Known rows, with every way that one mark hangs from another:
G(R(V)): [ 10   2 -16   1   7  -7 -11   3   6  -6   3   2  11  -4  14  -4  14 -21
   6  11  -2   6   1  19  -2 -16 -15   6  29  11  -6  -5 -10  -4   2  19
  22  17 -10  -8  19 -18   4 -17 -21   2  10   3   3  -2  -3  19 -26 -10
   1   2  -9  -2   0 -13   6  -8 -25  10 -14  -9 -37   8   1  -6  13]
T(L): [ 25   0  -7  -4  40  -7   4  35  17 -31  -6  -3   4  17   2  -9 -16   9
  15 -26  -7  -5   8  -5  19  29  19  17   2   9  10  -2 -18 -10  -6  12
  30  17  11   8 -17  22  21  -8  27 -24   1  23  -8 -23  -8  -4   8  32
   8 -24 -26 -27 -23  12  14  -8  17  -8 -23 -14  -2 -19   0  -5  12]
C(W(A V(R(G)))): [ -1  -8  16  -5 -16   4   0 -51 -10  11  14 -20  21  -9   7  29   3   4
 -23   5  -3   2 -23   1  -7  -8  -3 -25 -12 -15  -4   6  11   6  -2  -7
 -30 -32  -2  12   2 -12 -10   8   0 -19   9  -8  17   5   3  -1  15 -27
  -1  13  -7  10  34  11 -12   5  -2  -7  15   5  13  16  10   6 -13]
A(W(V(R(C G)))): [-21  -2  35   7 -15  -8 -13 -25 -20  16  15  15 -20  -8 -17   9   0  10
   0  37   2 -18  -7  -6   9 -22   5   1  -2 -16   3   5  16  24  27   0
 -23   6   1  -9  -9  -2  -7  -5 -12  21  18 -25  11 -14  19   4   3 -20
 -15   5 -21  -3  35  26 -31   6  -4   6  -7  -8  19  -1 -10  25 -28]
A(W): [  7  -6  -5 -23  15 -26   0  24  14   3  14  -7  -7 -11  18   7   8  27
   0  18   3 -13   4   6  -6   4   6   5  14 -12  18  13  -1  -4  -7   2
  11   6  14 -15 -19  19  11  -5   4  -8   1   3  -4 -17  -1  15   2  14
   4 -15 -14 -29  16  22 -10  -3   2  -7 -24 -14  -4   5  -2  19   8]
V(R(C G(L)) W): [-20  -7  16  10 -15  12  -4   6 -19  -4 -12  31 -16  13 -16 -19   4   2
  11   0   1   2   8 -18  15 -16   9   7  -8  10  -7  -7   9  16   9   0
   2  12   3  -7  15   9   2  15 -28  16  11 -14   8  -9   8   5 -12   2
  -6   3  14   0 -20  -2 -12   4   3  24  -6   8  28 -15  -2   1 -13]
G(L(T) R(V(W))): [  2   5 -26   1   0   8  14  35  29 -15 -19   7  -2   8   3 -19  -2 -28
  21 -18  -6   0   9  19 -23   4   6  10  -1   8  -1  -6 -11 -16  -1   0
  30   9 -27  -2   8   3   2 -13   0  12   0  16 -23  30 -14  -1  -3  20
   6  -2  19  14 -27 -36  18   0  -5  -3  12  10 -38   7  -2  -7  29]
C(W(A V(R))): [  1  -8  14 -17 -15  -5  -3 -33   0   9  16 -32  12 -16   6  23  -6   3
 -24  -2  -2  15  -5  -3  -9 -13  -7 -26  -4 -26   3   6  -4   8  -7 -23
 -29 -27   0   7  -8 -24 -17   5  16 -20  -3   1  16   2   2  -2  15 -11
   4  17 -12   9  47   1 -14 -19  -2 -19  14   6   9  15   8   6  -2]
V(R(C)): [  2   0  20   7   3 -10 -17  14 -21 -13   0  -2 -20   2 -10 -17 -16  -1
  12   3  -4  16  19 -19  20 -27  -2  17  14   7 -13  -2   1   5  14  -8
   2  16   5  -4   3   3   2  -2  -2  11   7 -10  16 -18  17  12 -22  -3
   5   2 -13 -17   0  17  -3 -17  -5   0 -37 -19  12 -28 -14  -1 -13]
R(V): [  2   2 -17  -8  18 -10   4   9   9 -22   7  -1   4 -16   8  -5  -6  -1
  15   0  -6  17  21   7   1  -5  -7  11  15   2  -1   2 -11  -8   3   6
  16   5  -9  -5   8  -6  15 -11   1  -1  -2   3   1  -5  -7  11 -19   6
   6  -8 -16  -6  -3   3  -5 -15  11  -6 -12 -16 -20  -3  -3  -8  19]
C(W(V(R))): [-10  -5  19   0 -11 -12 -11 -25  -4   2  18 -12  -1 -10 -13  21 -10  -5
  -7  14  -3   9  -4  -8   4 -23  -5 -10   2 -17  -2  -5   0   9   9 -23
 -30  -9 -10   6   3 -15 -15  -4   5  -6   2  -2  24  -1  -3   6   9  -2
   6  16 -20  15  41  15 -23 -16   6 -18  10  -3  -3   4   3   2   7]
V(W): [-13  -6  -8 -27  10  -6   7  22   5 -11   0   6  -2   5  12  -1  11  10
   3  -1 -14   5  13  -5   2 -15  -7   0  11 -19   9   0  -7  -1 -15   3
  17   9  10 -10  -1   4  -8  -1  -7 -19   1  23  -1  -6  -8  16  -9  24
  19  -8  -4 -12   1   5  -3 -12  16  -7  -4  -1   5   3   2  -1   2]
W(A V(R(G))): [  3 -14  18  14 -13  14  -2 -42  -9   5   1  -4  12  -3   6   7  -5  14
 -10  10   3  -1 -14  13   5  12  15 -13  -5 -11 -11  22  15   7  -1  14
 -13 -20   4  17  -5  -3   9   2  -8  -2  21  -5  15  -4  15 -15   0 -29
  -4  -2 -20   3  21  19 -14  23  15   1  15  -2   9   4  -1   5 -17]
A(W(V(R(G(L(T)))))): [ -7   5  22  24 -18  -5   5   5   6   0  -6  18 -18  -3  -8   1 -19  10
  14   5  -1 -24 -19  16   0  19  34  13 -18  -9  -1  20  14   4  22  -5
 -14  -6 -12   1 -17  28  25  -9   4  23  15  -3  -6  15  12 -27  30   6
   0 -17 -15   6   8  23 -27  34  30 -10  13  -5  -1   5  -9  11   8]
W(A V(R(G(L(T))))): [ 13  -7   7  25 -12  18   6  -7   7  -2 -20  -4   3   6   1   0 -24  10
   8 -18   4  -3 -19  18  -7  43  33  -2 -21   2 -13  21  19  -8   2   4
 -15 -25  -8  22 -13  18  24   2  17   4  11  11  -7  16  11 -37  17  -7
   0 -11  -1  11  -9   6   1  36  30 -16  25  -2   4   2  -4  -8   8]
L(T): [ 26   2 -12   4  24 -18   1  53  16 -23 -16 -16  -8   0   8 -10 -24   8
  22 -18 -15   0   5  10  -7  22   7  23  13  -1  -4  15 -10 -22  -5   4
  24   9   6  -3 -15  34  20  -6  26  -8  -6  24 -17   6  -6  -8   1  26
  23 -26 -13 -14 -31  11  16   4  21 -32 -11 -36 -20 -18 -18 -23  21]
W(A V): [  8  -1  -4 -14   6   6   9 -10   8   9   9 -24  12  -8  17  20   0  18
 -12   6   4   4  -2   4 -13  19  -1 -19   5 -28  10   6  -1  -6 -15   3
   0 -12  15   8 -26  -7   4   1  25 -23  -5  18  -3  -6   1  -7   5  -3
   3  -6 -17  -8  23  14   6  -2  25 -12   6 -11   5   8  10   7  -2]
A(W(V)): [ -9   4  11 -19   9 -17   1  -3   7  11  21  -2  -7  -9   8  19   4  17
  -6  26   2 -19   1   7  -1  -5   4   0  12 -31  17   5   1   4   6  -9
  -1   3   7  -7 -28  -2   0 -11   4  -1   0  -2   2 -10   0   3  14   8
   4  -6 -27 -15  37  30 -19  -3  20  -8  -3 -11  -1   4   3  21  -1]
W(A V(R)): [ -1  -5  11   3  -4  10  -1 -27   0   8   1 -18  13  -4   6  12 -11  10
  -4   2   3  12  -4  14  -5   7   9 -15   2 -28  -5  19   8  11   2  -3
 -15 -11   7  12 -16 -13   3  -3  14  -5  11  11  10  -7  11 -15   2 -18
   5   8 -14   1  36  19 -12   0  13 -12   5  -8   5   1  13  10 -10]

Rows:
[-20   0  26  -6 -15 -16  -4 -22   5  14  17  -1 -15 -12  -1   8 -11  15
   2  25   2  -6  -1   3   2 -16  12   1   5 -30  10  11   7  10  18  -9
 -15   2  -1  -8 -16  -8  -2 -11  -3  11  21  -6  12 -11  11   2  10  -5
  -2   0 -27  -4  50  23 -35  -1  20  -3  -3 -13   4   6   2  34  -8]	A(W(V(R)))
[  0  17   7  15   9  -4  -1  12  -6   7  -1   1 -11   3 -26   5  -3  -9
  -8 -11  -4 -20  -9 -19  -2  12  -9   9 -14  10  -4 -13   3  -4   2 -15
 -26   1  -5   3  -1  24  -5   1  24   4 -26 -18 -14  13 -14 -12  31  18
  -2   5  16  11 -33  -3  17   4   4 -16   9   0  12 -13 -18 -24  11]	R(C(W(V)) G(L(T)))
[ -3   0  15  20 -10  17   2 -27 -17  15  -3   8  -1   7 -13   6  -3   8
 -10   1  14  -3 -11  -4   6  15   6  -7 -10   1 -10   6  20   7  -1   0
 -19 -11  10  16  -6  -2   4  11   1   7   2 -10   2  -9  12 -19   5 -18
  -8   2   8   9   3  11   0  10   9  12   9   3  23  -4   5   2 -17]	W(A V(R(C G(L))))
[-11   8 -29 -17   0  16   7  13   3  12   1  -1   7   8   5  -8  25 -21
  -6  -9  10   9  18   5 -16 -16 -24  -5  -4  15  13 -17 -19   1  -9  -1
  17  13   1   0   1 -24 -27   8  -5   4 -22   3 -14   7  -9  20 -17  -4
 -19  18  32   3  -6 -44  23 -21 -31  29   0  27  -4  10  16   6  -6]	G(L R(C V(W(A))))
[ -6   1 -22  -8  -5  10   4  14  19  -1  -5  17  10  11   2 -10  19 -21
   4  -1   0   5   3  14  -5  -6  -4   2  13  13  -1 -16 -13  -4  -2   3
  26  19 -21  -8  15 -16  -1  -6 -18   9   3  15  -9  16 -12  14 -15   7
  -1   5   9  10  -8 -31   5 -12 -11  17   6  17 -26  14  16   4  20]	G(L R(V(W)))
[  5   1  -6 -26   6  -9   6 -21   5  15  26 -35  20 -17  22  33   6   9
 -32   1  -2   1  -5  -3 -15   2 -22 -27   0 -25  10  -5 -11  -6 -22 -11
 -21 -20  12   8 -15 -14 -19   2  28 -32 -17   5   6   3 -11   3  19   1
   5  10  -1   1  33  10   6 -20   2 -20  12   3   5  21  10   3   3]	C(W(A V))
[-16   1  26  14  -6  -4 -18 -11 -20   1   3  -1 -17   5 -29  -2 -13  -6
   6  23   2   9   9 -13  18 -27   0   5  14 -16  -5  -3   4  17  23 -17
 -16  18   1   1  -7 -12 -10  -8   1  13  15 -11  20 -14  15   1 -10 -10
  -4  15 -13  -1  20  17 -11 -18   9  -4 -11 -17  14 -22  -3   2 -14]	W(V(R(C)))
[-17   5  27  14 -20  -5  -5 -19 -10  18  13  18 -24  -2 -24   5  -6  10
  -2  23  13 -18  -9 -10  10  -2  16   7 -10  -3   5   7  11  20  23  -5
 -20   5  -1  -6 -11   8   6   2 -10  26  12 -22   7 -13  14  -8  10  -4
 -14   2  -5  -2  13  20 -30  13  14  14   3   1  19  -9  -1  18  -8]	A(W(V(R(C G(L)))))
[ 15 -11   7  32  -4   0 -13   2  -3 -17 -18  24  -5  11  -6 -11 -16  12
  18  -1  11   4 -16  -1  24  26  28  14   2  30 -26   9  20   0   7  16
   8   7  -9  -1  20  30  39   2 -20   9  20  -5   8  -9  12 -14  -5   3
   9 -20  -8  -4 -35   9 -11  40  14   8  -6  -5 -11 -18  -8  -6  11]	V(R(G(L)))
[-16  -7 -20 -35   8   9  20  -5  13  -6   6 -12  28 -15  29   2  13   2
  -2 -12 -11  17  28  10 -25 -11 -14  -8  -3 -18  10   6 -18 -11 -17   0
   8 -17   2  -4  -6 -26 -12  -3   6 -21  -3  15  -8   3  -8  16 -17   1
   8   3   5   1  21 -13  -1 -24   7  -1  12  11  -3  25   9   6  -4]	R(V(W(A)))
[ -4  -6  15  16 -17  -5  -9 -30  -4   6  10   9  -5  -3 -14  13  -8   2
 -12   5   7  -2 -27  -8  16   2   4  -6  -9   5 -18  -9  11   5   9 -13
 -25 -10 -20   0  10  -3   5   2  -4  -1   1 -13  21   3   1 -11  19   1
   1  12 -11  13   6  12 -22   9  13  -7  17   6   3  -1   1  -3  15]	C(W(V(R(G(L)))))
[  5   3   7  36   4  -2 -18   4 -23  -9 -12  22 -14  11 -22 -19  -7  11
  11  -3  11  -3  -1 -13  31  12  11  20   1  31 -20  -3  12  11  19   5
   4  12   4  -4  16  22  25   2 -17  22   7 -18   6 -16  12  -6 -15  -2
  -4  -3   3 -11 -40   7  -3  16   0  19 -17  -6   8 -29 -16 -13  -2]	V(R(C G(L)))
[-18  -2 -15 -33  -4  11   5  -5  -8  13  11 -11  15  -5  16  -7  30 -28
 -12   5  -6  11  21  -2 -23 -43 -36 -12  10  -4  16 -13 -26   4 -10   5
  17   9  10  -9   7 -35 -39   2 -17  -2  -3   3  -5   3  -6  31 -27 -20
 -14  18  22   4  23 -31  14 -36 -50  20  -8  10  -4  13   9  12 -26]	G(R(C V(W(A))))
[-26   2  -6 -21   4  19  14 -13 -19   6   7   5  13 -11   7  -3  27  -5
  -7  -1 -12   7  19  -6 -18 -29 -29 -12 -12  -1   3  -6  -9   4 -10  12
   0  -4  11  -2  14 -20 -24   8 -19  -6  -7  -8  -7   1  -4  21 -16 -23
 -13   4  21   1  -3 -18   5 -14 -18  15   4  16  23  18  -5   3 -29]	R(C G V(W(A)))
[  4   9   0 -18  -3  -2 -10 -17 -12  29  16 -27  13  -3   8  17  25 -21
 -32  13   3  -5  -4 -12  -7 -26 -34 -24  10  -4  15 -15 -18   1 -13  -8
  -8   6  11  -3  -5 -26 -42   9   3 -16 -14 -13   8  -7  -7  24  -1 -20
 -10  19  13   0  24 -12  16 -26 -50   7  -9  -1   9   7  11   5 -20]	G(R(C(W(A V))))
[  9 -11   8  -2  -8  -6 -19 -23 -28   5   6 -12   8  -5   4   5   4   6
 -17  -1  -4  10  -4 -15   7 -16 -15  -9 -13   6  -9   2   4   7  -2  -1
 -23 -11  13  -3  20  -1 -14  12 -14 -10  -3 -26  15 -16  11  14  -7 -24
  -9   4  13  -1   3   1   1   1 -30  10 -14   0  21  -6  -6  -2 -25]	V(R(C(W(A)) G))
[ -5 -24   2 -24  -7  11   7  -2  -3  -4 -11 -12  12   5  19  -6   1   9
   0 -10 -10  15  14   6 -12 -12   9  -9  -3 -20   2  10  -4   3 -14  -6
   3 -20  15   1  -5 -13 -16  13  -6 -18  13  15   4  -7   9   4 -16   2
   7  -3   2  -5  25  -3  -7  -2   6   3   5  14  15  12  10  11 -18]	V(R W(A))
[  3  14   1  -3   4   1   3 -21 -11  22  15  -4   2  -4 -11  22  15  14
 -26  -4  13 -12 -11 -19   1  18 -23 -18 -17  12   7 -20   2   0 -14  -5
 -27  -7  15   7 -11   2 -14  19  15 -10 -27 -15  -3  -1 -10  -4  21  -5
  -5  11  24   4 -10  -3  12   0  -9   4   8  16  25   5   2  -8  -2]	R(C(W(A V)) G(L))
[ 31  11 -22  14  13  -8  -4  54  29 -14 -25  -4  -4  18   7 -21  -6  -4
  20 -19   0 -10 -15  13  -1  37  14  20  17  25  -6   2  -4 -22  -8  14
  37  18 -10  -6   2  34  24  -6  12   9  -9  19 -19   9 -10  -9   3  25
   8 -22   9  -9 -47  -8  29  19  -3 -13  -7 -15 -30 -12  -4 -18  32]	G(L(T) R)
[-10  -6 -25  -9   6  24  21  -9  12  -5  -4  17  18  -5  15   0  17  13
   0 -15   1   1   2  12 -17  15  -1  -9 -19  10  -2   3  -2 -11 -21  14
   6 -17 -11   6  14  -3  14   3 -11  -9  -8  10 -17  12  -6  -1  -1  -1
  -1  -5  16  11 -23 -21   5  16  16  16  27  28  -3  24   6  -1   8]	R(G(L) V(W(A)))
[ 20  22 -14   5   8 -17  -3  47  10   1  -9  -9 -15   8 -11  -9   2 -18
   1 -15  -2  -5  -2  -7  -8   6 -16  14   5  19  10 -18 -19 -15  -6 -12
  12  17   0 -10   2  16 -11   4  18  -1 -29  -2 -18  17 -17   9   7  20
   0   2  29   0 -39 -19  32 -12 -36 -15 -14   0 -15 -15  -9 -21  19]	G(L(T) R(C(W)))
[ 10  20 -23  14  14  -4  -7  44  14 -10 -14   1 -17   1 -12 -21  -9 -34
  22 -18  -2   1  19   6  -9   7  -6  25   8  31  -1  -9 -16 -18   5  -3
  27  25 -16   1   7   7   3 -11  12  24 -16   3 -19  18 -13   2  -6  12
  -5  -1  26   3 -43 -28  28 -14 -22  -3 -10  -6 -29 -14 -10 -16  18]	G(L(T) R(C V))
[ -8  -5  25  11  -7  17  -3 -37 -30  15  -1  -9   4  -4  -7   7   0   8
 -13  14   6   3  -8  -6   2  -3   1 -12  -8 -12  -4   9  13  12   6   8
 -19  -8  15   9  -7  -8  -6   3  -2   4  12 -15   9  -5  17  -7  -1 -33
 -15  11  -6   1  20  13  -5   4  -1   5   3  -9  24  -6  -4   3 -37]	W(A V(R(C G)))
[ -9   5 -23   7   5  16  22  22  16 -21 -22  29   3  -1  -1 -14  -6  -4
  24 -21 -11  -3   7  15 -15  13  11  14 -16  14 -13   3   4 -14  -3   7
  18  -1 -24  -1  11  14  21  -6  -4   3   2   7 -22  27 -10  -9   5  18
   8 -16  12  14 -46 -20   1  20  26  -8  24  11 -17   7  -6 -17  25]	R(G(L(T)) V(W))
[  6 -16  -2   3 -15  21  17  11   7 -11 -29   5   1  11  10 -15  -5  12
  15 -29  -7  -3  -6  15 -18  29  30  -1 -28   4  -8  18  11  -8 -13   4
   5 -26  -1  11   4  21  14  12   0  -1   9  13 -13  11  12 -25   6  -1
   7 -14  13   9 -20 -11   4  31  16  -4  18  19   8   8   0  -2  -1]	V(R(G(L(T))) W(A))
[ 14   2 -29  11  10   0  -4  15  22 -13  -2   8   5  -1   6  -8   7 -16
   5  -1  16   3  -2  14   8  13  -1   4  22  33  -3  -7 -10 -13   3  13
  24  19 -23  -3  12  -1  22  -4  -4   7  -5   7  -8  -2 -12   2 -13  10
   0   0   2   0 -21 -23   8   3 -14  10  -7   2 -46  -1  11  -5  27]	G(L R(V))
[ 17  15 -17   6  13  -6 -18  31  -4   3  -2   7 -13  16  -7 -14   7  -8
   1   0  16  -6   6  -6  17   8 -15  10  23  31   5 -15  -2   0  -7   6
  20  29   9  -7   3  13   2   0   2   7 -11  -2  -9 -19 -10   9 -15  10
  -3  -3  14 -17 -38 -16  25  -5 -25  19 -28  -6  -5 -17   2  -8   5]	G(L R(C))
[  4  17  -8   7  -2 -11  -2  28   6  11  -2  -4 -13   7 -18   0   1 -32
  -5  -9   2 -12  -7 -11  -6   2 -14   4   3  13   9 -20 -17  -8   0 -23
  -1  15  -6   0  -4   2 -23  -2  23   8 -26  -4 -12  20 -13  -4  14  18
  -7  15  19  14 -19 -18  25 -15 -25 -14  -2  -4 -12  -8  -6 -18  19]	G(L(T) R(C(W(V))))
[-10 -22  16   9 -13   8  -3 -12 -15 -13  -7  23  -1  13  -1 -14   8   3
  11  12 -15   2 -10  -4  10 -20  15  -2   0  -4 -14   9  14   9   9  11
   8   1  -3  -6  27   3  -1   4 -38   4  32  -2  19  -9  13   3 -15  -6
  12  -9  -8  -3  -2   6 -22  13   7  11  -2   1  12   4  -3   2 -14]	V(R(G) W)
